Each row comes from the steps of one walk. Every step used is in the known rows, and no mark comes twice. Write the walk behind each row, first mark first.
In the rows, zero is written as 128.
Known rows
binof, vebus, gunu, sufe: [122 133 109 119 103 132 101 110 151 123 150 147 152 122 132 130 133 120
 108 110 163 125 184 137 131 122 134 106 145  56 110 123 104 106]
vuti, mukuv: [105 138 113 122 117 125 101 183 132 112 123 124 135 119 141 127 133 129
 117 122 103 130 135 103 131 127 146 126 137 155 131 131 118 114]
fisuzi, vuti, mukuv, sufe, gunu: [ 85 178 115  97 127 128  96 177  94 105 130 114 142 121 146 151 136 139
 131 119  97 154  79 101 157 118 151 140 148 134 126 132 116 112]
fisuzi, vuti, mukuv, sufe, nubas: [ 81 199 123 106 123 129  91 170 126 106 130 126 138 104 147 146 144 136
 112 120  96 154  79 104 152 121 137 141 156 174 125 130 116 115]
mukuv, zedunup: [ 80 139 120 138 142 135 139 103 137 124 133 100 144 166 148 134 127 126
 169 123 119 130 160 123 114 119 130 131 137 124 120 133 106 108]
mukuv, zedunup, vuti, fisuzi: [ 66 119 118 133 129 135 187  94 149 129 132 101 142 163 158 146 129 116
 171 128 123 123 159  96 122  99 102 131 141 112 134 133  87 107]
gudek, gunu: [111 132 113 125 129 133 151 137 165 135 137 131 140  77 144 100 131 127
 123 122  91 137 140 129 102 124 131 107 145 131 134 134 114 116]
tera, nubas, sufe, gunu, vebus: [ 92 156 124 157 114 124 119 130  84  91 126 164 173 141 134 140 116 130
 167 115 128 143 138 136 150 110 135 118 116 172 124 154 108 112]
fisuzi, mukuv: [118  97 117 129 110 131  98 111 139 112 142 134 137 137 139 124 134 139
 143 123 118 137 158  91 129 122 121 131 121 126 133 138 113 114]
gunu, sufe, mukuv, zedunup: [106  99 133 104 108 131 140  93 134 121 135 121 135 169 143 141 120 131
 143 108 130 111 146 153 131 121 145 115 123 107 137 124 101 108]
tera, nubas, sufe, mukuv, fisuzi, vuti: [ 89 147 141 182 124 124 163 116 126 109 124 154 161 132 123 128 114 138
 148 117 116 159 122 188 139 106 128 140 120 192 129 135 102 116]
tera, nubas, sufe, mukuv: [101 129 139 164 117 124 167 111 132 106 129 152 165 148 136 126 110 126
 145 115 118 148 137 161 142 110 127 129 115 193 141 138 107 115]
tera, nubas, sufe: [ 96 159 128 169 123 123 157 124 124 103 130 153 166 131 132 129 117 124
 153 113 115 145 137 141 138 111 119 130 117 196 136 145 103 115]
zedunup, vuti, mukuv, sufe, gunu, vebus: [ 82 117 112  82 102 127  75 155 110 106 133 120 150 105 165 153 131 124
 124 120 112 145 140  89 158 100 155 118 141 121 118 141 112 109]
vebus, gunu: [110 130 120 132 130 131 138 123 162 115 134 129 156 134 147 124 122 132
 133 123 132 138 192 137 126 122 137 130 147  94 129 132 111 113]
fisuzi, mukuv, zedunup: [ 92 103 118 139 120 136 104  94 143 117 142 109 144 172 142 131 136 135
 168 123 117 131 175  82 121 120 123 133 119 121 127 136 108 110]
gudek, sufe: [ 94 139 115 153 144 123 125 124 137 125 148 136 135 141 133 145 138 126
 133 142 135 160 143 120 125 123 137 132 137 123 119 132 128 114]
fisuzi, mukuv, sufe, nubas: [101 127 125  94 115 129  92  92 138 106 152 127 140 112 156 125 148 138
 127 116 106 153 161  76 150 128 116 131 132 153 116 137 120 115]
fisuzi, vuti, mukuv: [ 91 173 115 134 122 130  95 185 130 109 123 130 136 124 133 144 134 137
 125 126 107 142  76 119 137 118 139 142 149 149 135 131 109 114]
gudek, tera, sufe, gunu: [134 150 116 137 144 142 102 137 102 112 136 149 146 164 159 121 148 125
 166 126  86 170 142 126 119 116 145 110 127 136 110 139 124 112]
vuti, fisuzi, mukuv, sufe, gunu, vebus: [ 95 110 114  76 116 124 140 108 108 114 139 116 144 133 149 149 138 141
 151 120 118 129 151  43 159 126  95 118 128  94 124 145 107 112]
zedunup, vuti: [ 99 105 117 131 112 135 136 115 144 116 136 139 138 118 155 134 122 119
 137 127 130 141 141 136 131  96 127 124 142 127 136 137 100 112]
vebus, gunu, sufe: [122 132 119 107 112 126 133 122 157 111 135 140 151 133 143 135 123 132
 129 110 135 118 186 140 132 124 140 121 138  80 134 127 102 112]
binof, vebus, gunu, sufe, mukuv: [125 109 118 113 100 132 108  99 154 126 148 143 152 134 134 128 124 122
 102 111 165 127 185 151 134 121 139 105 143  57 113 118 106 106]
binof, vebus, gunu, sufe, nubas: [117 153 113 122  98 132  93 101 145 117 147 160 150 114 138 125 140 118
 100 113 166 127 185 132 135 123 128 103 152  75 105 123 105 106]
nubas, sufe: [118 126 126 178 143 128 131 116 131 109 129 145 141 122 138 120 128 128
 152 114 112 141 138 137 138 112 120 119 131 189 127 149  97 114]
tera, nubas, sufe, gunu: [100 156 125 161 117 123 157 128  81  93 128 160 167 143 137 131 115 125
 167 115 120 148 137 137 146 109 133 129 115 173 134 146 106 113]
gudek, tera, nubas, sufe, gunu, vebus: [112 150 117 157 120 144  85 127 111 106 128 160 167 160 140 129 133 127
 171 129  95 165 142 148 128 112 139 108 121 155 132 151 123 112]
vuti, fisuzi: [104 132 117 118 132 125 203 125 134 125 127 126 130 127 143 132 128 127
 143 126 122 122 135  95 131 125  86 126 141 119 137 133  98 114]
gunu, sufe, mukuv, fisuzi, vuti: [115 112 134 112 110 129 131 111 124 120 130 149 125 122 128 138 123 146
 126 111 130 129 120 193 132 120 143 123 129 110 122 122  98 113]
zedunup, fisuzi, mukuv, sufe: [122 119 118 100 105 127  81 100 121 101 148 118 134 118 159 133 133 149
 139 117 106 135 157   6 142 130 124 131 128 116 142 131 103 112]
binof, vebus, gunu: [113 132 108 137 117 135 105 109 154 126 148 137 156 123 136 121 128 119
 112 122 161 141 191 135 128 121 129 113 152  69 104 125 111 108]
zedunup, fisuzi: [124 138 118 129 112 131 107 118 118 103 133 141 127 119 153 130 122 140
 142 125 122 125 140  52 127 128 127 127 141 122 146 130  98 112]

Which walk is each row?
[ 95 107 116 125 113 130 194 113 146 123 130 134 134 121 156 141 126 117
 142 129 127 130 137 106 135  97  89 125 145 115 144 135  88 112]
zedunup, vuti, fisuzi
[100  92 141 180 143 132 148  83 138 118 128 124 144 171 145 122 121 130
 160 117 118 141 151 153 134 109 131 123 127 184 131 143  99 111]
nubas, sufe, mukuv, zedunup
[ 97 129 122  91 120 123 171  99 138 117 141 121 133 118 155 133 145 133
 133 121 109 134 150  48 149 128  75 130 136 134 130 135 105 115]
vuti, fisuzi, mukuv, sufe, nubas
[ 95 136 112 143 138 125 122 129  81 111 146 148 135 158 140 147 134 127
 150 145 143 164 142 112 138 120 154 131 134  95 113 139 131 112]
gudek, sufe, gunu
[107 183 135 142 142 123 119 125 124 100 135 165 143 120 156 122 154 124
 131 112 118 149 139 109 134 121 117 118 138 204  95 137 109 115]
tera, sufe, nubas
[110 118 132 117 114 129 136 114 153 118 131 144 148 134 135 137 121 146
 124 113 134 132 170 186 132 119 148 129 140  79 125 119 100 113]
vebus, gunu, sufe, mukuv, fisuzi, vuti
[ 97 136 115 135 126 122 101 178 122 118 118 127 128  90 133 118 135 139
 117 124 102 142 158 135 121 128 147 130 137 150 105 128 115 116]
vuti, mukuv, fisuzi
[113 169 119 139 114 134  97 131 115 100 129 144 128 122 146 143 126 147
 145 127 120 133  92  58 133 122 125 140 149 122 151 129  91 113]
zedunup, fisuzi, vuti
[109  97 141 182 133 133 133  82 130 111 127 127 141 167 151 125 118 134
 163 117 117 134 152 110 138 112 130 124 127 175 140 141  92 110]
nubas, sufe, mukuv, zedunup, fisuzi
[119 108 119 123 101 131 109  96 148 130 146 147 146 117 128 122 126 128
 103 113 163 133 201 172 129 122 141 108 144  53  97 117 105 108]
binof, vebus, gunu, sufe, mukuv, fisuzi
[111 123 122 163 133 130  82 119  79  95 124 162 150 133 142 134 125 135
 167 117 131 139 137 126 155 111 138 104 131 161 112 163 102 111]
nubas, sufe, gunu, vebus
[ 91 116 113  88 106 127 112 152 106 106 135 118 144 107 168 144 129 120
 126 120 105 150 139  94 154  99 152 127 140 125 128 136 110 111]
zedunup, vuti, mukuv, sufe, gunu
[ 81 144 115 128 125 128 105 165 134 118 123  97 142 153 146 133 135 126
 141 123 101 126 152  90 121 124 147 132 135 146 127 128 112 110]
vuti, mukuv, zedunup
[115  86 142 182 144 128 143  96 130 119 124 147 135 122 135 110 119 140
 142 118 117 154 156 189 134 112 131 123 127 183 113 143  99 115]
nubas, sufe, mukuv, fisuzi
[ 91 135 140 172 111 125 156  99 124 103 128 137 164 168 143 132 112 132
 163 116 118 139 149 112 137 110 129 132 114 184 149 136  97 111]
tera, nubas, sufe, mukuv, zedunup, fisuzi
[107 105 131 109 112 130 144  97 160 118 134 121 155 172 147 138 120 134
 136 111 136 118 195 149 131 122 149 124 134  76 138 122 103 109]
vebus, gunu, sufe, mukuv, zedunup
[ 94  91 117 100 106 126 175  98 153 121 143 115 139 119 159 145 132 124
 139 122 115 137 150  68 148  99  88 129 135 111 137 137  91 113]
zedunup, vuti, fisuzi, mukuv, sufe
[ 95  89 113  92 102 127 172 102 114 114 142 124 139 129 164 147 131 125
 151 124 119 139 150  64 155  97  99 129 133  94 137 140  93 111]
zedunup, vuti, fisuzi, mukuv, sufe, gunu
[122 133 113 102 112 128 144 136 158 131 140 141 135  74 138 110 133 127
 118 108  95 118 131 132 108 126 133  98 136 118 139 129 104 114]
gudek, gunu, sufe
[ 90 108 117 127 123 127 180 101 143 125 134 108 136 167 142 137 138 131
 168 125 118 117 163  53 127 123  80 133 126 111 137 134  94 111]
vuti, fisuzi, mukuv, zedunup
[102  93 130 110 103 132 145  94 168 120 137 123 156 168 155 143 119 129
 136 112 140 120 199 152 133 108 148 125 135  71 141 122  95 108]
vebus, gunu, sufe, mukuv, zedunup, vuti
[118 122 123 166 139 129 129 118  73  96 126 156 142 138 145 122 125 129
 167 117 122 146 135 129 149 110 137 116 129 162 123 155 100 112]
nubas, sufe, gunu
[ 96  78 141 181 134 133 148  78 144 118 129 126 146 169 152 129 118 124
 160 118 118 143 152 154 137  94 128 123 128 178 134 144  91 110]
nubas, sufe, mukuv, zedunup, vuti
[123 102 130 103 107 128 141 108 160 115 135 135 151 150 146 134 116 136
 121 111 138 120 185 159 135 123 149 123 135  76 140 122 106 112]
vebus, gunu, sufe, mukuv
[ 93 171 129  87 136 128 125 100 129 111 145 122 139  92 165 126 142 129
 117 116 107 156 143 115 150 129 122 125 152 164 108 135 123 113]
mukuv, sufe, nubas
[ 71 179 116 142 131 133  99 171 132 114 122 110 141 150 135 149 136 135
 145 125 105 138  91 109 131 115 140 146 146 147 133 128 105 111]
fisuzi, vuti, mukuv, zedunup
[ 92 114 139 139 120 140 128  88 130 117 131 109 137 185 153 140 117 142
 156 128 126 133 127 104 127 117 142 138 139 115 146 123 102 109]
sufe, mukuv, zedunup, fisuzi, vuti
[100  84 115 124 100 130 170 104 150 119 136 137 134 128 152 140 131 122
 145 128 124 129 148  78 136  96  89 128 133 110 147 137  89 113]
zedunup, vuti, fisuzi, mukuv
[118 137 124 104  98 129  73  92 116  95 147 132 131 109 165 130 140 148
 133 120 110 138 156   4 146 131 118 129 136 137 137 132 104 112]
zedunup, fisuzi, mukuv, sufe, nubas
[ 81 169 120 148 129 138 110 108 119 111 131 108 138 166 150 147 129 139
 175 127 119 126 124  62 120 118 126 139 145 114 140 128  90 107]
mukuv, zedunup, fisuzi, vuti
[ 89 158 121 154 144 132 121 132 121 122 126 141 129  91 122 127 132 150
 143 128 119 158 122 184 117 117 127 137 148 129  98 130 103 116]
mukuv, fisuzi, vuti
[ 85  86 117 140 107 138 105  88 150 117 145 112 145 166 149 137 135 129
 167 125 120 134 177  81 124 102 122 135 122 118 133 137  99 109]
fisuzi, mukuv, zedunup, vuti
[ 96 127 141 175 122 123 166 109 126 110 126 151 160 129 128 121 113 134
 146 116 118 154 153 185 135 111 128 131 114 192 125 137 106 116]
tera, nubas, sufe, mukuv, fisuzi
[ 84 132 140 170 121 126 168 101 133 110 129 134 169 169 138 131 112 126
 161 115 118 144 148 153 135 109 128 134 114 187 141 137 104 112]
tera, nubas, sufe, mukuv, zedunup
